Each row was made from one small tree. The marks that hang from a mark follow it in brackets, in the order of their numbers. Every link used is in the known rows. Write each row's tree.
Known rows
j_768{j_763}: [ 21.7  14.6   8.7   2.9 -17.2  16.9   5.4  -9.9   0.2 -37.0 -44.1  39.3
 -19.6  -9.4  22.5 -37.4 -20.1 -23.1  -4.5  20.0   5.4  16.0]
j_262{j_599{j_763{j_191 j_768{j_292}}}}: [ 16.7  -1.5 -12.7 -32.0 -18.8 -17.1  10.8  17.0  13.5 -17.8 -36.0  -7.8
  10.3   8.5 -18.6 -15.8 -12.5 -40.1  29.3  -5.8  -5.5   3.6]
j_292{j_599{j_262 j_763{j_191}} j_768}: [-33.9  36.4 -10.8   3.6  14.5 -31.3  30.9  32.0 -44.7 -35.7 -20.6  26.8
  24.2  18.1   3.9 -27.4  -4.5   4.8  10.9  28.4  -2.4  12.1]
j_395{j_262 j_763}: [  4.7  24.8  -4.0  -0.4  25.7  -6.0  23.2   8.2 -15.5 -52.4 -42.9  11.8
 -22.0  -1.2 -16.3 -41.7 -22.4 -26.1   5.4  52.9   7.5  -3.4]
j_395{j_262{j_599{j_763{j_191}} j_768} j_292}: [ 14.7   3.9 -25.0 -13.9  49.3   3.8   6.6  21.4   8.8 -54.1 -42.2  -8.1
 -17.2 -31.4 -43.4 -25.2 -41.6 -22.1   6.9  35.4  -6.5  20.5]
j_768{j_292 j_763}: [ 32.2  17.6   7.4   0.6 -28.1   7.0   8.4 -13.1   3.8 -30.0 -61.5  13.8
 -23.5   8.6  27.2 -37.7 -22.9 -13.5  -1.7  20.2  14.0  13.4]
j_763{j_191 j_599{j_262{j_768}}}: [  8.0  39.5 -49.6 -18.9  16.9   1.2  26.1  18.1 -19.5 -28.2 -39.2  36.7
  25.6  -7.1  -4.0 -37.3 -21.4  -0.5  -2.2  26.7 -19.9  33.0]
j_191{j_763}: [ 18.0   9.5  13.6   3.4   1.4   6.8  21.7  14.1 -14.0 -28.7 -18.6  28.6
 -19.2  17.6 -14.3 -31.7  -8.1 -29.7  -7.3  39.5  -8.4  10.9]
j_191{j_763{j_768{j_292}}}: [ 34.0  -5.0  -2.8 -25.2 -24.8  -2.0  21.1  15.4   5.0 -21.9 -37.2   4.7
  -7.1  49.6 -19.4 -26.4   7.0 -32.4   8.4  31.3 -12.9  -6.1]
j_262{j_768{j_292}}: [ 18.3  19.6 -28.0 -12.3  -5.1  32.5  12.6   2.7  21.2 -39.0 -40.3  18.7
 -11.7  17.8  -1.3 -22.4 -25.0  -8.0  -7.9  28.9  -8.6  14.9]
j_395{j_262{j_768{j_292{j_599} j_763{j_191}}}}: [ 18.1  18.2   7.2 -34.3  -6.7  -2.5  29.1   1.1  15.3 -24.3 -76.2   2.0
 -35.3   2.6  -9.5 -54.1 -37.9  -5.2  -1.5  24.8   1.8  23.6]
j_768{j_262 j_292{j_599}}: [ 16.5  10.5   3.6   5.0  -1.1   9.5  15.6  -7.8 -28.2 -14.0 -58.4  19.0
 -17.5  48.4   5.0 -33.6 -17.7  -5.8   3.2   0.5  -6.8   4.2]
j_395{j_262}: [  6.9  25.2  -3.3  -2.3  26.1   1.6  14.8   9.2 -12.6 -53.4 -43.8  27.2
 -19.0  -0.9   5.8 -35.5 -16.5 -24.2  -3.2  47.6   0.1  13.9]
j_262{j_599 j_768}: [ 22.3   6.0 -12.5 -16.3  13.8  55.5  14.4   2.2  18.0 -45.0 -13.8  43.3
 -12.6  -8.9 -14.2 -20.3 -37.4 -41.8  -4.2   1.3 -19.8  17.4]
j_191{j_763{j_768{j_262 j_292}}}: [ 60.9 -17.8  -4.5  -8.5 -12.9  -8.3  18.2  -0.7   5.0 -11.9 -51.1   0.0
  -9.7  63.2 -32.4 -34.9   4.5 -28.2  18.2   4.7  -2.0  -4.8]
j_763{j_191 j_768{j_292{j_599{j_262}}}}: [ -6.7  21.6 -35.2 -33.0 -11.3 -24.3  21.3  13.7 -25.0 -13.2 -54.5  22.0
   4.1  38.2   7.0 -29.2   4.4  -9.1  14.9  17.5 -26.5  11.3]
j_768{j_292{j_599}}: [-10.5  23.7   6.1 -11.9 -12.5  14.3  16.3   8.0 -27.5 -23.0 -44.3  24.3
 -17.5  34.5  17.3 -28.6 -15.6  -9.7  -6.0  28.3 -17.7   4.6]
j_763{j_191 j_599 j_768{j_262}}: [ 31.3  -4.1 -28.7 -22.0 -10.4  -8.9   7.6   6.3 -16.0  -4.6 -58.3  29.9
  35.3  19.6 -25.0 -39.0  -3.0 -19.2  21.6 -14.8 -17.1  12.0]
j_768{j_262 j_292}: [ 35.5   9.2 -11.7  20.3   1.7   5.7   4.7 -15.9  -8.4 -22.5 -59.5  15.2
 -12.7  35.3   4.3 -28.7 -18.1 -11.4   6.5   4.0   9.4  11.1]
j_191{j_763{j_768{j_262}}}: [ 53.5 -20.9  -4.1  -7.1   2.0   0.4  17.9   2.9   0.0 -20.7 -33.5  25.0
  -6.0  46.1 -37.7 -34.3   5.6 -36.2  15.7   3.1 -12.5  -1.4]
j_191{j_763{j_768}}: [ 27.0  -7.0  -4.3 -23.7 -12.2   5.9  19.4  19.8   0.9 -29.4 -20.6  28.8
  -4.8  28.8 -23.9 -28.1   8.9 -41.0   5.7  29.2 -21.5  -2.3]
j_768{j_262{j_599} j_292 j_763{j_191}}: [ 60.8  -8.9  18.3  12.4 -17.2  -4.3   8.5 -34.1   7.6  -3.3 -71.1   9.7
 -22.8   2.5  -9.0 -42.7 -42.8 -29.2  20.9 -37.9  21.2  26.8]
j_763{j_191 j_599}: [ -3.7  24.1 -10.2 -10.0  -8.8  -0.6  12.6  14.8 -27.6 -13.5 -42.2  35.3
  22.5  -8.0  -1.7 -37.2 -18.0 -12.1  -2.7  22.1 -15.4  23.3]
j_262{j_599 j_768{j_292}}: [ 30.9   9.9 -11.3 -14.9   0.7  45.0  16.1  -1.7  22.7 -36.1 -30.7  20.1
 -13.4   8.5 -11.0 -19.2 -39.6 -32.5  -0.9   2.5  -9.7  14.4]

Write each row's tree
[-14.4  15.7 -23.6 -26.5  42.1  -5.3  13.7  33.4 -12.2 -45.7 -50.3  -5.2
 -20.2  -9.0 -35.0 -32.7 -28.8   2.7  -2.1  56.7 -19.0  15.2]	j_395{j_262{j_768} j_292{j_599{j_763{j_191}}}}
[  8.9   8.4 -15.1 -18.8  10.7  14.6  16.2  15.9  24.0 -32.2 -11.7  16.5
  -1.3 -23.5 -30.7 -19.8 -38.0 -32.7   9.7  -1.7 -11.5  23.8]	j_262{j_599{j_763{j_191}} j_768}
[ 28.7  41.9 -16.1  -6.6 -17.3 -32.1  23.5  -0.5 -32.6 -12.2 -77.6  10.0
  13.9   1.3  27.8 -50.0 -21.8   1.2   7.5  19.2  11.2  28.4]	j_768{j_292 j_763{j_191 j_599{j_262}}}
[  4.6   2.4  10.9  16.9   7.7  24.4  18.2   1.3 -33.6 -34.9 -34.0  48.5
   6.0  43.5  -6.6 -33.2 -11.8  -4.5   2.1  -2.7  -1.6   2.1]	j_292{j_599 j_768{j_262}}
[-19.3  34.5  -7.7   8.7  16.5   9.3  28.1  17.7 -50.2 -50.5 -22.1  54.0
  11.3  31.8  20.5 -27.5  -3.9  -1.8  -4.2  31.4 -12.1   6.7]	j_292{j_599{j_262} j_768}
[-11.0  18.7 -46.0 -24.8  27.3 -11.2   8.2  33.0 -47.5 -49.9 -39.6  14.9
   6.3  25.0   7.8 -13.4   8.9  -6.7  12.5  43.4 -32.9  -8.5]	j_395{j_292{j_599{j_262 j_763{j_768}}}}
[ 40.6  36.7 -24.4 -18.3  11.6   1.3  42.9  24.4 -23.6 -28.1 -40.7   1.6
  12.3  38.7 -12.4 -39.4 -16.8  -6.8  -5.0  42.9 -10.0  13.2]	j_191{j_763{j_599{j_262{j_768{j_292}}}}}
[ 71.0  -3.9  21.4  14.6 -11.5  15.7   9.6 -31.5   0.8 -23.9 -64.2  10.6
 -26.8  11.7   6.5 -37.7 -39.4 -36.9  15.7 -31.3  22.1  12.5]	j_768{j_262{j_599} j_292 j_763}
[-23.7  15.5  -8.9  -4.7  18.9   7.5   1.1  27.0 -44.4 -42.1 -35.5  13.1
 -11.6   8.3   3.5 -18.3 -14.1  -4.1  -5.9  45.5 -22.5  -1.6]	j_395{j_292{j_599{j_763}}}
[ 39.7  -0.7 -25.5 -19.3  -1.7  13.0   9.6   6.2 -19.5 -22.9 -53.6  33.5
  30.9  31.7  -9.9 -34.7  -0.3 -23.7  16.5  -8.2 -16.1  -0.7]	j_763{j_599 j_768{j_262}}
[ 20.1  -6.9 -11.3 -21.1 -12.6   0.9  20.4  -3.3 -16.6 -12.0 -60.3   3.7
  -6.6  61.0 -28.1 -37.5  -6.7 -19.4  26.4  -5.0 -11.9 -23.9]	j_395{j_763{j_768{j_262 j_292{j_599}}}}
[ 40.9   2.7  12.0  13.5 -17.7  -3.5  14.3  -7.3 -21.6 -16.4 -65.2  32.5
  31.6   6.3  -8.5 -53.7 -23.2  -1.4   9.8 -16.4  24.3  21.0]	j_292{j_768{j_262 j_763{j_191 j_599}}}
[  4.9 -24.2 -27.3 -12.7   8.3  -3.0   2.3  -0.3 -29.1 -12.0 -63.7  15.6
  -4.7  25.6 -58.1 -36.4 -10.2  -8.9  23.7   3.7 -23.7  -8.6]	j_395{j_292{j_599} j_763{j_191 j_768{j_262}}}
[ 37.7 -11.4 -30.9  -8.4 -17.5 -15.5   0.7 -11.4  10.9  -4.1 -67.2  11.5
   4.5  37.6 -23.2 -29.5  -4.2 -15.3  24.1 -13.3  -4.1  11.9]	j_763{j_191 j_768{j_262 j_292}}
[ 26.6   1.8  -9.8 -30.1 -14.1   1.5  12.2  17.7  10.3 -33.1 -30.5  -6.5
   6.1  21.1  -3.1 -10.6  -9.6 -43.1  25.6   0.8 -10.2  -9.5]	j_262{j_599{j_763{j_768{j_292}}}}
[ -5.6  41.4 -14.4  -3.8   8.1  -4.4  24.9   7.0 -45.6 -30.7 -45.7  25.8
 -10.5  37.2  30.0 -28.7 -10.3  -1.9  -0.9  33.9 -15.7   9.1]	j_768{j_292{j_599{j_262}}}
[ 18.2  -6.2  26.2  13.9 -15.6   2.4  17.7 -12.7 -17.3 -15.6 -55.5  42.9
  -1.2  18.2 -11.4 -50.6 -22.3  -1.7   8.5 -20.3  11.1  17.2]	j_292{j_599 j_768{j_262 j_763{j_191}}}
[ 40.1 -16.1   9.6 -21.6 -14.1  -2.3  27.6   6.6 -15.1  -4.9 -48.8   5.3
 -13.8  76.9 -30.4 -38.2   4.0 -25.3  16.0   0.4 -20.1 -11.5]	j_191{j_763{j_768{j_262 j_292{j_599}}}}
[ 29.8 -13.9 -30.1  -9.8  -6.3  -6.2  -0.3  -7.9   9.1 -13.1 -48.1  35.2
   6.1  19.4 -26.7 -31.1  -1.5 -24.2  22.9 -13.9 -11.2  15.3]	j_763{j_191 j_768{j_262}}
[  1.9  13.0   1.1   0.6  -3.2 -31.3  17.4   5.7 -22.2  -1.6 -56.1  -7.3
  -6.9  33.1 -11.3 -31.9 -19.5  -0.2  18.1  -0.9  -0.7   9.9]	j_768{j_262 j_292{j_599{j_763{j_191}}}}
[ 42.6  -3.5   3.3  17.1 -11.0  -7.2   2.7 -26.9   3.8 -11.4 -63.4  32.5
 -17.8  -5.2  -6.0 -46.8 -25.2 -14.8  11.4 -12.1  14.8  30.3]	j_768{j_262 j_763{j_191}}
[ 35.3  -6.8  10.8  28.5 -13.3  -2.3   7.6 -21.4   2.6 -23.1 -57.0  37.2
   5.0   5.2 -12.7 -45.6 -21.6  -6.2  11.1 -17.4  30.0  24.9]	j_292{j_768{j_262 j_763{j_191}}}
[ 42.9   1.6   2.6 -19.6 -23.2  25.6  14.7 -15.5  37.9 -18.5 -51.6  14.3
 -20.9 -15.0 -13.9 -36.0 -48.7 -31.1   6.5 -14.3   6.1  29.9]	j_262{j_599 j_768{j_292 j_763{j_191}}}
[ -7.2   8.6  -9.3 -44.8  -7.4 -31.3  30.2  17.1 -12.4 -18.0 -67.9 -11.3
 -12.8  31.1 -37.4 -46.1  -8.4 -20.0  22.7  33.8  -9.0 -11.2]	j_395{j_262 j_763{j_191 j_768{j_292{j_599}}}}
[ 17.2 -10.2 -15.8 -23.0 -19.3 -11.9  10.7  -3.1  -7.4   2.1 -66.0  16.4
   0.2  48.6 -20.9 -33.5  -4.6 -12.9  21.9 -15.4 -19.9   6.5]	j_763{j_191 j_768{j_262 j_292{j_599}}}
[-13.2  21.4 -14.9 -29.6  -8.7  -4.7  24.3  23.3   6.3 -14.1 -37.6  -2.8
  -6.2  16.0 -15.6 -26.5 -25.9   1.4   4.4  22.8 -17.5  13.3]	j_262{j_768{j_292{j_599{j_763{j_191}}}}}
[ 15.8  34.2  -6.8   6.6  -8.6 -17.5  25.4  10.0 -38.7 -31.6 -55.5  38.0
  39.2  -5.3  17.7 -48.3 -14.8   2.4   4.9  13.9  15.2  25.0]	j_292{j_768{j_763{j_191 j_599{j_262}}}}
[ 14.1  15.5  11.2  -1.9 -28.3   0.4  17.8   8.1 -21.0 -23.1 -51.3  37.7
  33.1  -7.1   3.2 -46.7 -19.9  -3.8  -0.3   7.2  13.2  20.3]	j_292{j_768{j_763{j_191 j_599}}}
[  4.2  -8.4 -16.1 -23.9  -1.5 -23.5  14.5  14.8  -8.8  -9.4 -41.9  15.4
   7.5  28.4 -24.7 -29.8   1.6 -18.5  28.8 -13.5 -19.8   0.9]	j_292{j_599{j_763{j_191 j_768{j_262}}}}
[ 59.6  11.0  10.7 -21.9   4.1  26.1  23.5  -9.6  31.9 -51.2 -61.2   0.2
 -37.9  -8.0  -4.4 -43.0 -49.4 -36.6   4.5  12.2  16.0  14.9]	j_395{j_262{j_599 j_768{j_292 j_763}}}
